Each row comes from the steps of one walk. Every step used is in the known rows, and no mark comes twice. Write the walk behind each row, first mark first.
Known rows
P R W: [ 0.08  0.20  0.36 -0.18  0.03 -0.08 -0.49  0.12 -0.47  0.12  0.85  0.09
  0.11 -0.03 -0.33 -1.03  0.33  0.03  0.23 -0.03  0.66 -0.02  1.75]
D P R Q X M: [ 0.09  0.34  0.58  0.20 -1.25  0.02  0.06  0.46  0.40  0.22  0.24  0.84
  0.24 -0.05 -0.39 -2.00  0.34  0.74 -0.09 -0.35  0.09  0.48  0.55]
W R P D M: [-0.39  0.76  0.62  0.36  0.57 -0.07 -0.08 -0.03 -0.92  0.40 -0.17 -0.60
 -0.71  0.77 -0.58 -2.04 -0.04  0.99  0.28  0.19  0.31  0.15  1.90]
P R: [ 0.10  0.30  0.36  0.26  0.02 -0.31 -0.53  0.13 -0.07  0.31  0.30  0.11
 -0.22  0.01  0.13 -0.78  0.37  0.14 -0.18 -0.06  0.34 -0.57  3.47]
Q D: [ 0.08  0.50  0.64 -0.13  0.04  0.57 -0.12  0.19 -0.35  0.26  0.29 -0.26
  0.04  0.00 -0.63 -0.19  0.22  0.09 -0.01  0.39  0.51  0.59  1.70]
W R Q D M: [-0.66  1.07  1.01  0.06  0.08 -1.09  0.32  0.39 -0.32  0.98  0.32  0.58
 -0.16  1.25 -1.54 -2.09 -0.29  0.17 -0.15 -0.13  0.57  1.48  1.81]
M X Q D P: [-0.04  0.60  0.60  0.64 -0.16  0.18  0.78  0.10  0.22  0.52  0.12  0.11
  0.06 -0.57 -0.76  0.39  0.85  0.28  0.27  0.86 -0.20 -0.09  1.03]
P D W: [-0.44  0.55  0.25 -0.11  1.38  0.40 -0.19 -0.03 -0.55  0.10  0.18 -0.59
  0.17 -0.08  0.62 -0.97  1.31  0.10  0.80  0.57  0.60  0.51  3.58]
W R P D M X: [-0.27  0.64  0.33  1.46  0.41 -0.39  0.10 -0.06 -0.79  0.64 -0.33  0.02
 -0.80  0.18  0.18 -1.24  0.09  1.04  0.41  1.08 -0.05 -0.15  0.77]
P D W R M X: [-0.39  0.52  0.39  1.20  0.93 -0.91 -0.24  0.03 -0.63  0.75  0.14 -0.28
 -0.38  0.18  1.62 -1.88  0.90  0.28  1.50  0.66  0.50  0.73  1.48]
D P: [-0.21  0.13  0.17 -0.25 -0.15  0.74  0.33  0.06 -0.29 -0.38  0.00 -0.54
 -0.20  0.01 -0.90 -0.62 -0.01  0.40  0.29  0.30 -0.05 -0.52 -0.83]
M X: [ 0.13 -0.13 -0.32  1.07 -0.22 -0.31  0.15 -0.03  0.15  0.25 -0.14  0.64
 -0.06 -0.56  0.78  0.80  0.16  0.04  0.11  0.88 -0.35 -0.39 -1.27]
M X Q R P: [-0.09  0.28  0.68  0.63 -0.41 -0.01  0.02 -0.23  0.00  0.71 -0.14  0.49
  0.16 -0.34  0.03 -0.63 -0.15  0.48  0.08  0.68  0.33  0.23  1.16]
W R M: [-0.11  0.12  0.47  0.30 -0.25 -1.01 -0.24  0.11 -0.22  0.41  0.12 -0.29
 -0.48  0.80  0.16 -1.77 -0.53  0.12  0.59 -0.74  0.25  0.55 -0.84]
W R: [-0.44  0.30  0.21  0.48  0.25 -0.09 -0.01  0.20 -0.07  0.09 -0.08 -0.14
 -0.33  0.61  0.01 -0.89 -0.50 -0.07  0.06 -0.28  0.05 -0.07  1.96]
Q R W: [ 0.11  0.19  0.69 -1.21 -0.20  0.66 -0.54  0.06 -0.59  0.09  0.71 -0.04
  0.72  0.21 -1.20 -1.12 -0.63  0.02  0.17 -0.11  1.05  1.06 -1.11]
W R M X Q D: [ 0.09  0.58  0.89  1.25 -0.22 -1.47  0.24  0.15  0.33  1.30  0.21  0.30
 -0.18  0.19  0.28 -0.83  0.29 -0.02  0.58 -0.18  0.11  1.04  1.11]
X Q D: [ 0.04  0.59  0.73 -0.13  0.16 -0.20  0.32  0.07  0.38  0.64  0.23 -0.01
  0.37 -0.04 -0.73  0.15  0.78 -0.13 -0.11 -0.32  0.16  0.81  3.20]
D M X: [ 0.62  0.06 -0.15  0.28 -0.49 -1.59  0.37 -0.05  0.34  0.52 -0.21  0.83
 -0.16 -0.31  0.25  0.48 -0.13  0.23 -0.03  0.51 -0.71  0.51 -4.42]
D M: [ 0.48  0.18  0.14 -0.70 -0.27 -1.18  0.20 -0.03  0.18  0.29 -0.06  0.17
 -0.04  0.27 -0.57 -0.44 -0.20  0.19 -0.16 -0.38 -0.37  0.88 -3.05]
R Q X: [-0.80  0.07  0.19  0.21 -0.69  0.58  0.07  0.22  0.42  0.14  0.29  1.57
  0.58  0.15 -0.31 -0.05 -0.07  0.10  0.08 -0.01  0.30  0.71 -0.92]
M X Q D: [ 0.16  0.50  0.44  0.91 -0.05 -0.53  0.46  0.05  0.55  0.91  0.07  0.62
  0.30 -0.58  0.05  0.93  0.85 -0.10 -0.02  0.60 -0.16  0.45  1.88]
Q R: [ 0.14  0.25  0.72 -0.68 -0.16  0.33 -0.55  0.09 -0.22  0.30  0.16 -0.01
  0.42  0.27 -0.62 -0.89 -0.59  0.10 -0.21 -0.16  0.71  0.52  0.65]
M X Q D P R: [ 0.09  0.86  0.94  0.91 -0.11 -0.14  0.29  0.25  0.18  0.82  0.42  0.23
 -0.15 -0.53 -0.68 -0.44  1.30  0.44  0.12  0.84  0.12 -0.60  4.52]
P D M X: [ 0.54  0.36 -0.09  0.61  0.34 -0.86  0.11 -0.06 -0.03  0.74 -0.14  0.53
 -0.01 -0.38  0.37  0.53  0.85  0.56  0.04  0.62 -0.32  0.09 -1.81]
P D W R: [-0.90  0.80  0.50  0.27  1.62  0.27 -0.21  0.17 -0.63  0.16  0.08 -0.69
 -0.12  0.54  0.59 -1.86  0.78  0.07  0.82  0.33  0.64  0.46  5.49]

Which walk is each row?
[-0.06  1.11  1.17 -0.17 -0.09 -1.30 -0.15  0.35 -0.33  1.20  0.71  0.82
 -0.06  0.69 -1.46 -2.01  0.58  0.37 -0.39  0.03  0.88  1.03  3.23]  P R Q D M
[ 0.49  0.59  1.12  0.73 -0.72 -0.27 -0.33  0.27 -0.78  0.81  0.66 -0.20
 -0.60 -0.31 -0.37 -1.60  0.67  0.81  0.72  1.04  0.67 -0.16  0.31]  Q D P R M X
[-0.41  0.31  0.24  0.66  0.59  1.29 -0.25 -0.20 -1.04  0.03 -0.02 -0.68
 -0.34 -0.08  0.00 -0.78  0.68  0.88  0.38  0.77  0.62 -0.64  3.13]  R P D
[ 0.38  0.44  0.82 -0.07 -0.69 -1.22  0.25 -0.27  0.18  1.01 -0.19  0.66
  0.11 -0.12 -0.60 -1.07 -0.41  0.67 -0.05  0.27 -0.08  1.11 -1.74]  D M X Q R P
[ 0.35  0.72  1.41 -0.33 -0.49  0.12 -0.48  0.29 -0.88  0.54  0.78 -0.82
 -0.55  0.24 -1.17 -2.50  0.53  0.81  0.62  0.15  1.01  0.17  1.67]  Q D P R M
[ 0.37  0.17  0.53  0.89 -0.64 -1.52  0.20 -0.06  0.34  0.89  0.31  0.30
 -0.33 -0.33  0.22 -1.21  0.96  0.52  0.65 -0.17 -0.16 -0.52  0.26]  D P R M X Q
[ 0.46 -0.20  0.03  0.88 -0.56 -1.90  0.35 -0.24  0.77  0.95  0.01  0.72
  0.00 -0.39  0.92  0.22  0.64 -0.01  0.53 -0.37 -0.42  0.52 -2.56]  R M X Q
[ 0.31  0.80  1.52 -0.27 -0.34 -0.71 -0.08  0.17 -0.14  0.91  0.72 -0.55
 -0.24  0.23 -1.22 -2.19  1.04  0.58  0.54 -0.59  0.71  0.38  3.17]  X Q D P R M
[ 0.72  0.42  0.64 -0.47 -0.57 -1.88  0.22 -0.10  0.88  1.19 -0.08  1.08
  0.57 -0.08 -0.55 -0.09 -0.09  0.11 -0.33 -0.35 -0.34  1.27 -2.34]  D M X Q R
[-1.14  0.54  0.63  0.31  0.63  0.21  0.07 -0.01 -0.98 -0.23 -0.09 -0.83
 -0.74  0.56  0.28 -2.87 -0.46  0.28  1.02  0.80  0.54  0.71  3.38]  D W R P
[ 0.54  0.28  0.65  0.74 -0.49 -1.38  0.27 -0.04  0.41  1.23  0.29  0.41
  0.14 -0.39  0.32  0.09  0.85  0.08  0.48  0.11  0.03  1.05 -0.69]  R M X Q D
[-1.07  1.03  1.30  0.13  0.68  0.79 -0.01  0.21 -1.35  0.05  0.19 -1.10
 -0.67  0.56 -0.25 -3.04 -0.25  0.35  0.98  1.26  1.02  1.23  5.08]  Q D W R P
[ 0.47  0.17  1.00 -0.90 -0.56 -1.15 -0.41 -0.12  0.39  1.02  0.30  0.01
  0.51  0.44 -0.48 -1.43 -0.06  0.06  0.20 -1.42  0.59  1.41 -0.56]  X Q R M
[-0.17  0.70  0.63  0.46  0.55 -0.83  0.55  0.02  0.36  0.77  0.21  0.27
  0.34 -0.60  0.57 -0.11  1.22 -0.31  0.63  1.00 -0.01  1.40  2.90]  M X Q D W
[ 0.34  0.63  0.80  0.21 -0.02  0.09 -0.43 -0.17 -0.92  0.85 -0.07  0.16
 -0.04 -0.13 -0.34 -1.21  0.05  1.22  0.17  1.21  0.61  0.45 -0.62]  Q R P D M X
[-1.21  0.43  0.22  0.94  0.33 -0.33  0.21  0.26 -0.14  0.40  0.08  0.63
 -0.17  0.98 -0.37 -1.55 -0.35 -0.09  0.03 -0.17  0.43  0.04  3.16]  W R Q
[-1.66  0.97  0.48  0.80  1.71 -0.06  0.05  0.22 -0.72  0.51  0.26  0.05
  0.01  0.92  0.33 -2.60  0.96  0.04  0.76  0.37  1.03  0.50  6.75]  P D W R Q
[ 0.52  0.74  0.90 -0.86 -0.13 -1.43  0.52  0.04  0.56  0.93  0.20  0.21
  0.27  0.23 -1.33 -0.25  0.53  0.04 -0.29 -0.68 -0.20  1.69 -0.01]  X Q D M
[-0.63  0.48  0.48  0.20 -0.30 -0.80  0.32  0.46  0.46  0.23 -0.04  0.74
  0.40  0.46  0.63 -2.52 -0.24 -0.07  0.50 -0.40  0.03  2.35  1.01]  D W R Q X M
[-0.63  1.00  0.85  0.86  0.78 -0.84  0.56  0.23  0.25  0.85  0.10  0.18
 -0.02  0.00  0.59 -0.97  0.68 -0.39  0.70  0.76  0.12  1.33  4.82]  M X Q D W R
[-0.68  0.65  0.66  0.29  0.14  0.23  0.14  0.25 -0.40  0.60  0.47  0.47
  0.21  0.39 -0.95 -0.79  0.41  0.04 -0.06  0.50  0.86  0.68  2.95]  R Q D
[-0.89  0.46  0.71  0.24 -0.79  0.96 -0.11  0.42 -0.02  0.08  0.60  1.20
  0.18  0.20 -0.99 -1.54  0.29  0.62  0.21  0.27  0.57 -0.29  1.74]  D P R Q X
[-0.28  0.27  0.26  0.60 -0.88 -0.53  0.20  0.50  0.70  0.34 -0.12  1.03
  0.38  0.49  0.21 -1.38 -0.57  0.16 -0.14 -0.79 -0.19  1.44 -0.07]  W R Q X M
[-0.39  0.80  1.34 -0.34  0.37 -0.71 -0.26  0.27 -0.76  0.56  0.50 -0.88
 -0.39  0.83 -0.01 -2.97 -0.04 -0.01  1.19  0.01  0.98  2.12  1.72]  Q D W R M
[-0.31  0.66  1.02 -0.07  0.58  1.02 -0.40 -0.23 -0.52  0.70  0.07 -0.41
  0.38  0.13 -0.70 -1.39  0.67  0.79  0.08 -0.09  0.98  0.16  5.12]  X Q R P D
[ 0.10  0.34  0.80 -0.73 -0.09 -0.37 -0.16 -0.04  0.52  0.69  0.11  0.27
  0.68  0.25 -0.71 -0.51 -0.03 -0.10 -0.31 -0.89  0.41  0.82  1.95]  X Q R
[-0.27  0.72  0.86 -0.62  0.64  0.36 -0.04  0.16 -0.53  0.13  0.39 -0.63
  0.11  0.02 -0.16 -1.24  0.56 -0.15  0.64  0.82  0.72  1.50  2.76]  Q D W
[ 0.31  0.26  0.42  0.41 -1.12 -0.71 -0.28  0.41  0.70  0.58  0.25  1.31
  0.48 -0.08  0.44 -1.31  0.35  0.33 -0.39 -0.62  0.07  0.94  1.44]  P R Q X M
[-1.28  0.35  0.44  0.65 -0.44  0.46  0.06  0.42  0.31  0.22  0.20  1.46
  0.28  0.74 -0.33 -0.98 -0.60  0.02  0.17 -0.16  0.31  0.66  1.07]  W R Q X
[ 0.91 -0.18  0.07 -0.25 -1.24 -0.01  0.02  0.24  0.83 -0.05 -0.24  0.40
  0.51 -0.50  0.52  0.14 -0.20  0.25 -0.15 -0.64 -0.61  1.44 -3.26]  Q X M
[ 0.11 -0.03 -0.23  1.08 -0.04 -0.95  0.58 -0.15  0.89  0.62 -0.22  0.88
  0.21 -0.59  0.68  1.11  0.68 -0.20  0.03  0.16 -0.65 -0.14  0.18]  M X Q
[ 0.16  0.85  1.17 -0.78  0.30 -0.30 -0.21 -0.25 -0.33  1.00  0.00 -0.21
  0.28  0.41 -1.24 -1.75  0.49  0.95 -0.10 -0.47  0.65  0.99  2.27]  X Q R P D M
[ 0.49  0.11  0.57  0.07 -0.41 -1.28 -0.69  0.05 -0.24  0.65  0.49 -0.12
 -0.40  0.24  0.31 -1.69  0.29  0.32  0.34 -0.58  0.51  0.13  0.76]  P R M
[-0.13  0.30  0.53 -0.51 -0.08  0.61 -0.19  0.19 -0.77 -0.27  0.86 -0.39
 -0.12 -0.03 -1.31 -1.63  0.29  0.42  0.48  0.23  0.64 -0.54  0.87]  D P R W
[ 0.17  0.52  0.86  0.29  0.04 -1.69  0.36 -0.07  0.18  1.09  0.39  0.09
  0.17 -0.38  0.83 -1.00  1.18 -0.15  1.18  0.43  0.26  2.07  0.23]  R M X Q D W
[-0.10  0.37  0.54  0.02 -0.09  0.30 -0.16  0.21 -0.39 -0.05  0.29 -0.34
 -0.45  0.03 -0.75 -1.46  0.36  0.53  0.15  0.26  0.30 -1.05  2.54]  D P R
[ 0.18  0.17  0.48 -0.10 -0.23 -0.36  0.04 -0.10  0.29  0.70  0.53  0.84
  0.94 -0.38 -0.45  0.09  0.02 -0.17  0.16  0.05  0.37  0.98 -0.89]  M X Q R W
[ 0.50  0.41 -0.06  0.70  0.41 -1.65  0.52 -0.22  0.73  1.13 -0.20  0.81
  0.31 -0.41  0.27  0.74  1.46  0.33 -0.03 -0.09 -0.63  0.33 -0.20]  P D M X Q
[ 0.38  0.47  0.20 -0.44  0.50 -0.57 -0.08 -0.04 -0.18  0.49  0.03 -0.06
  0.05  0.18 -0.34 -0.30  0.77  0.51 -0.07 -0.24  0.00  0.41 -0.40]  P D M
